Known rows, with every step that occurs:
E -> C:  0.367 -0.713  0.106  0.256  1.774 -0.871 -0.581  0.619 -0.457 -0.372  0.277  0.438 -0.766 -0.458  0.381  0.622  0.327  0.485 -0.221 -1.047 -0.001
T -> Y -> M:  1.018  0.894  0.029  0.484  0.179  1.136 -0.712  0.907 -1.231  0.482  0.215  1.556  3.411  1.818  0.107  1.188 -0.373  0.297  0.347  0.107 -0.924
M -> Y -> W -> U -> E: -0.042 -1.224 -0.908  1.322  1.329  1.826 -0.025  1.884 -0.727 -1.856  1.899  2.136  2.831  2.340 -0.843  1.748  1.206 -1.049  0.764 -1.925 -3.806
M -> U: -1.053 -0.569  0.394 -0.238  2.480 -0.278 -0.543  1.011  0.662  0.311  0.420  0.301  1.035 -0.662  0.150 -1.950 -0.499  0.173  0.574 -0.305 -1.087
T -> Y -> M -> U -> E -> C:  1.176 -1.440  1.042  1.182  3.552  1.287 -1.451  2.839 -0.196  1.096  1.384  3.031  4.833  1.334  0.331  0.394  1.028  1.162  0.792 -1.767 -3.608
E -> Y -> M:  1.452  0.691  0.754  0.214  1.241  0.773 -0.333  1.131 -0.728  0.127  0.784  1.145  3.411  1.347 -0.022 -0.778  0.159  0.377 -0.390  0.610 -1.174
C -> W -> U:  1.728 -0.644 -0.224 -0.174  1.341 -0.171 -0.779  0.110 -0.211 -0.992  1.320  0.497 -1.143  1.267 -0.052 -1.642  0.816 -1.330  1.429  0.073 -1.841
W -> U -> E -> Y -> M:  1.349 -1.078  2.237  1.669  0.801  2.496 -0.475  2.595 -0.345 -0.589  1.371  1.875  4.479  2.299 -0.660 -0.816  1.888 -0.238  0.335 -0.123 -3.881
M -> U -> W:  0.028 -1.446 -1.465 -0.660  1.934  0.886 -1.050  0.762  0.145  0.179  1.455 -0.114  2.331 -0.847  0.449 -0.480  0.131 -0.481  1.297 -0.640 -1.081
T -> Y: -0.046  0.630 -1.614  0.331 -0.191  1.381 -0.076 -0.795 -0.954  0.877 -0.052  1.161  1.271  0.724 -0.607  1.076 -0.146 -0.212  0.560 -0.397 -0.397
C -> M -> Y -> W -> U:  1.784  0.287 -1.369  0.777  1.596  0.413 -0.787  2.362 -1.866 -3.135  2.100  1.224  3.381  2.783 -0.668 -0.389  0.009 -0.628  3.013 -1.573 -3.041
C -> M:  2.702  0.322  0.252  0.023 -0.819 -0.467 -0.532  0.892 -0.476 -0.469  0.585 -0.213  1.304  1.033 -0.028 -1.455  0.190  0.850  2.006 -0.349 -0.737
E -> U -> M -> Y -> W:  1.255 -0.596  0.092  1.461  0.209 -1.061 -1.468  1.418 -0.827 -1.041  1.658  2.088  3.841  1.617  0.034  3.598  0.258 -1.307  1.798 -1.156 -2.179
C -> M -> Y -> W -> U -> E:  2.752 -0.810 -0.787  1.426  0.802  1.648 -0.519  2.802 -1.187 -2.449  2.569  1.874  4.055  3.489 -0.918  0.101  1.552 -0.326  2.897 -2.188 -4.599
W -> U -> M:  0.297 -1.428  2.202  1.223 -1.198 -0.585 -1.400  0.633  0.208 -0.269  0.441  0.894  1.744  0.264  0.097  0.059  0.474 -0.390  1.963 -0.012 -1.464
C -> W -> U -> M -> Y:  1.819 -0.747 -1.155  1.216 -0.293  0.000 -1.482 -1.091 -0.221  0.919  2.290  2.833  1.209  1.850  0.156  0.491  1.044 -0.236  2.318 -0.396 -2.814
U -> E -> Y:  1.186 -0.768 -0.544  0.858  0.208  1.992  0.501  0.009  0.390  1.209  0.948  1.496  2.065  1.120 -0.757 -0.323  2.007  0.280 -0.213 -0.531 -1.877
Y -> W -> U:  0.393 -0.647  0.209 -0.184  2.214 -0.399 -0.500  2.329 -1.016 -3.545  0.849  0.126  1.006  1.086 -0.335 -0.190 -0.524 -1.707  1.229 -0.723 -1.445
U -> W:  1.314 -0.944 -2.125 -0.521 -0.470  0.945 -0.437 -0.141 -0.451 -0.099  1.149 -0.390  1.414 -0.261  0.386  1.384  0.526 -0.538  0.841 -0.410  0.203
Y -> M -> U -> E -> C -> W:  4.197 -2.053  1.352  0.012  4.368 -0.681 -1.638  2.886  0.785  0.285  2.605  2.496  2.240  1.767  1.248 -1.511  1.695  1.331  0.834 -1.153 -3.691
W -> U -> E -> C -> M:  2.914 -2.261  1.858  1.654  0.921  0.584 -1.258  2.936 -0.481 -1.536  1.433  1.030  1.671  1.607 -0.367 -0.992  2.412  0.574  2.582 -1.966 -3.315

Rows:
 2.846 -1.013 -1.464 -0.695  1.729  0.489 -1.554  1.790 -0.369 -0.219  2.197 -0.379  3.686  0.206  0.489 -2.056  0.400  0.390  3.369 -1.085 -1.801
C -> M -> U -> W
 1.502  0.849 -1.657  1.010 -0.588  0.664 -0.335  0.257 -1.083  0.493  1.337  1.130  2.149  1.667 -0.326 -0.393  0.384  0.969  1.836 -0.942 -1.592
C -> M -> Y
 1.801 -1.671  0.046  2.602  0.875  1.647 -0.992  2.162 -1.111 -0.439  2.162  2.354  2.439  2.150 -0.608  0.210  2.518  0.791  2.488 -2.621 -4.215
W -> U -> E -> C -> M -> Y
 1.397 -0.639 -1.493 -0.319  2.124  1.938 -1.743  1.745 -1.132  0.944  1.745  1.516  6.038  0.762  0.508  0.490 -0.318 -0.189  1.716 -0.639 -2.330
T -> Y -> M -> U -> W
 1.475 -0.894 -0.329  0.695  0.400  0.003 -1.647  1.126 -1.423 -1.567  1.011  2.087  3.663  1.987 -0.309  1.925 -0.309 -1.185  2.735 -1.062 -2.317
T -> Y -> W -> U -> M
 0.005 -0.225 -0.864  1.551 -1.822  0.186 -0.672 -1.153  0.045  1.973  0.877  2.244  2.467  0.785  0.240  2.015  0.351  0.948  0.854 -0.458 -1.044
U -> M -> Y
 0.221 -0.216  2.284 -0.143  2.601 -0.472 -1.039  2.659  0.389  0.020  0.733  0.649  3.390  0.459  0.669 -1.739 -0.681  0.583  0.423  0.110 -1.732
Y -> M -> U
 2.048 -1.146  0.363  0.472  1.309 -0.563 -1.344  1.292 -0.961 -2.225  1.645  1.578  3.626  1.591 -0.319  0.086  0.294 -1.008  2.104 -0.638 -2.322
E -> Y -> W -> U -> M
 0.087 -2.444  1.064  0.750  3.355  0.239 -0.793  2.012  0.883  0.580  1.099  1.441  1.315 -0.321  0.277 -0.722  1.291  0.946  0.371 -1.883 -2.560
M -> U -> E -> C
 1.648 -1.169  0.284 -0.668  2.270  0.661 -1.448  2.491 -0.103 -0.239  1.827  0.382  4.708  0.058  1.118 -0.453 -0.199  0.172  1.214 -0.225 -1.736
Y -> M -> U -> W
 1.037 -1.329 -1.048 -0.342  4.181  0.921 -0.168  2.160  0.344 -0.937  2.093  1.667  3.926  1.405 -0.582 -1.570  0.903 -0.183  0.559 -1.561 -3.434
M -> U -> E -> Y -> W
-0.062  0.332  0.660  0.216  2.435  1.019 -1.213  1.875 -0.569  0.886  0.678  1.845  4.494  1.103  0.192 -0.877 -0.761  0.364  1.052 -0.224 -2.349
T -> Y -> M -> U
 1.747 -0.809 -0.925 -0.498  3.273  1.671 -1.382  2.053 -0.633  0.373  2.315  1.138  5.772  0.471  0.465 -1.333  0.166 -0.011  1.030 -0.060 -2.272
E -> Y -> M -> U -> W
 1.816 -2.472  0.651  0.722  3.010  0.099 -0.766  3.260 -0.657 -3.112  1.558  1.196  1.289  1.373 -0.210  1.159  1.395 -0.782  0.770 -2.337 -2.901
Y -> W -> U -> E -> C
 3.210 -1.818 -1.417 -0.551  3.197 -0.399 -2.067  2.295 -0.759 -0.713  2.433  0.227  3.049 -0.103  0.886 -1.333  0.594  0.826  3.356 -2.053 -1.950
E -> C -> M -> U -> W
 1.434 -1.829  0.502  0.986  0.947  0.568 -0.327  1.005  0.381  0.220  0.754  1.202  0.224  0.267  0.174  1.217  1.833  0.822 -0.234 -1.607 -1.531
U -> E -> C
 0.245  0.747 -2.950 -0.048  1.590  0.241  0.095  0.293 -1.188 -1.262  1.305  1.470  1.704  1.408 -0.154  1.904 -0.469 -0.395  0.263 -1.259 -1.317
M -> Y -> W
 2.481 -0.961 -0.035  0.650  1.925  1.424 -0.553  1.789  0.623  0.779  2.023  1.605  4.392  1.642 -0.705 -3.759  1.599  1.213  2.272 -1.059 -3.946
C -> M -> U -> E -> Y
 0.175 -1.493  0.442  1.459  0.638  2.734  0.077  1.000 -0.015 -0.300  1.054  1.395  2.233  1.322 -1.235 -1.062  2.288 -0.872  0.413 -0.595 -3.182
W -> U -> E -> Y
 2.970  1.058 -2.492  0.022  1.048 -0.092 -0.415  1.384 -1.523 -1.729  1.949  1.192  2.961  2.539 -0.199  0.361 -0.477  0.506  2.106 -1.652 -1.917
C -> M -> Y -> W
 0.570 -1.877 -0.967  1.559  2.837  1.170 -0.549  2.517 -1.207 -2.209  2.214  2.596  2.176  1.858 -0.441  2.263  1.562 -0.638  0.552 -2.900 -3.837
M -> Y -> W -> U -> E -> C
 2.419 -0.777 -1.506 -0.141  1.787  1.158  0.441  1.338 -0.205 -1.231  1.613  1.567  2.833  2.046 -0.710  0.302  1.206 -0.182 -0.020 -1.183 -2.309
U -> E -> Y -> W
 2.239 -1.468 -1.065  1.487  1.394 -0.861 -2.095 -0.536 -0.898  0.534  2.550  3.222  0.400  1.474  0.523  1.223  1.336  0.147  2.190 -1.462 -2.773
E -> C -> W -> U -> M -> Y
 1.277 -1.295 -0.197  0.351  0.130  0.798 -1.150  1.270 -0.719 -0.767  1.067 -0.520  2.082 -0.216 -0.004  2.133  1.075 -2.214  1.312 -0.334 -0.680
E -> U -> W
 1.395  0.609 -2.322 -0.464  1.441  0.436 -0.261  0.619 -1.579 -1.456  0.606  1.139  2.009  1.633 -0.482  1.678 -0.767 -0.755  0.940 -0.993 -0.876
T -> Y -> W
 2.838 -1.376  0.727  0.295 -0.273 -1.305 -1.735 -0.158  0.306 -0.208  1.621  1.451  0.361  1.384  0.477 -0.744  0.930 -0.533  2.460  0.147 -1.889
C -> W -> U -> M
 3.120 -0.613 -1.405 -0.651  2.609 -1.313 -0.888 -0.216 -0.429 -0.325  1.498  1.032 -2.102  0.537  0.696 -0.163  0.784  0.396  0.614 -0.887 -0.607
E -> C -> W
 1.613 -1.430  1.554  0.362  0.540 -1.498 -1.504  1.752 -0.423 -2.565  1.124  0.905  2.293  1.205  0.182  0.927 -0.116 -0.982  2.114 -0.771 -1.666
Y -> W -> U -> M
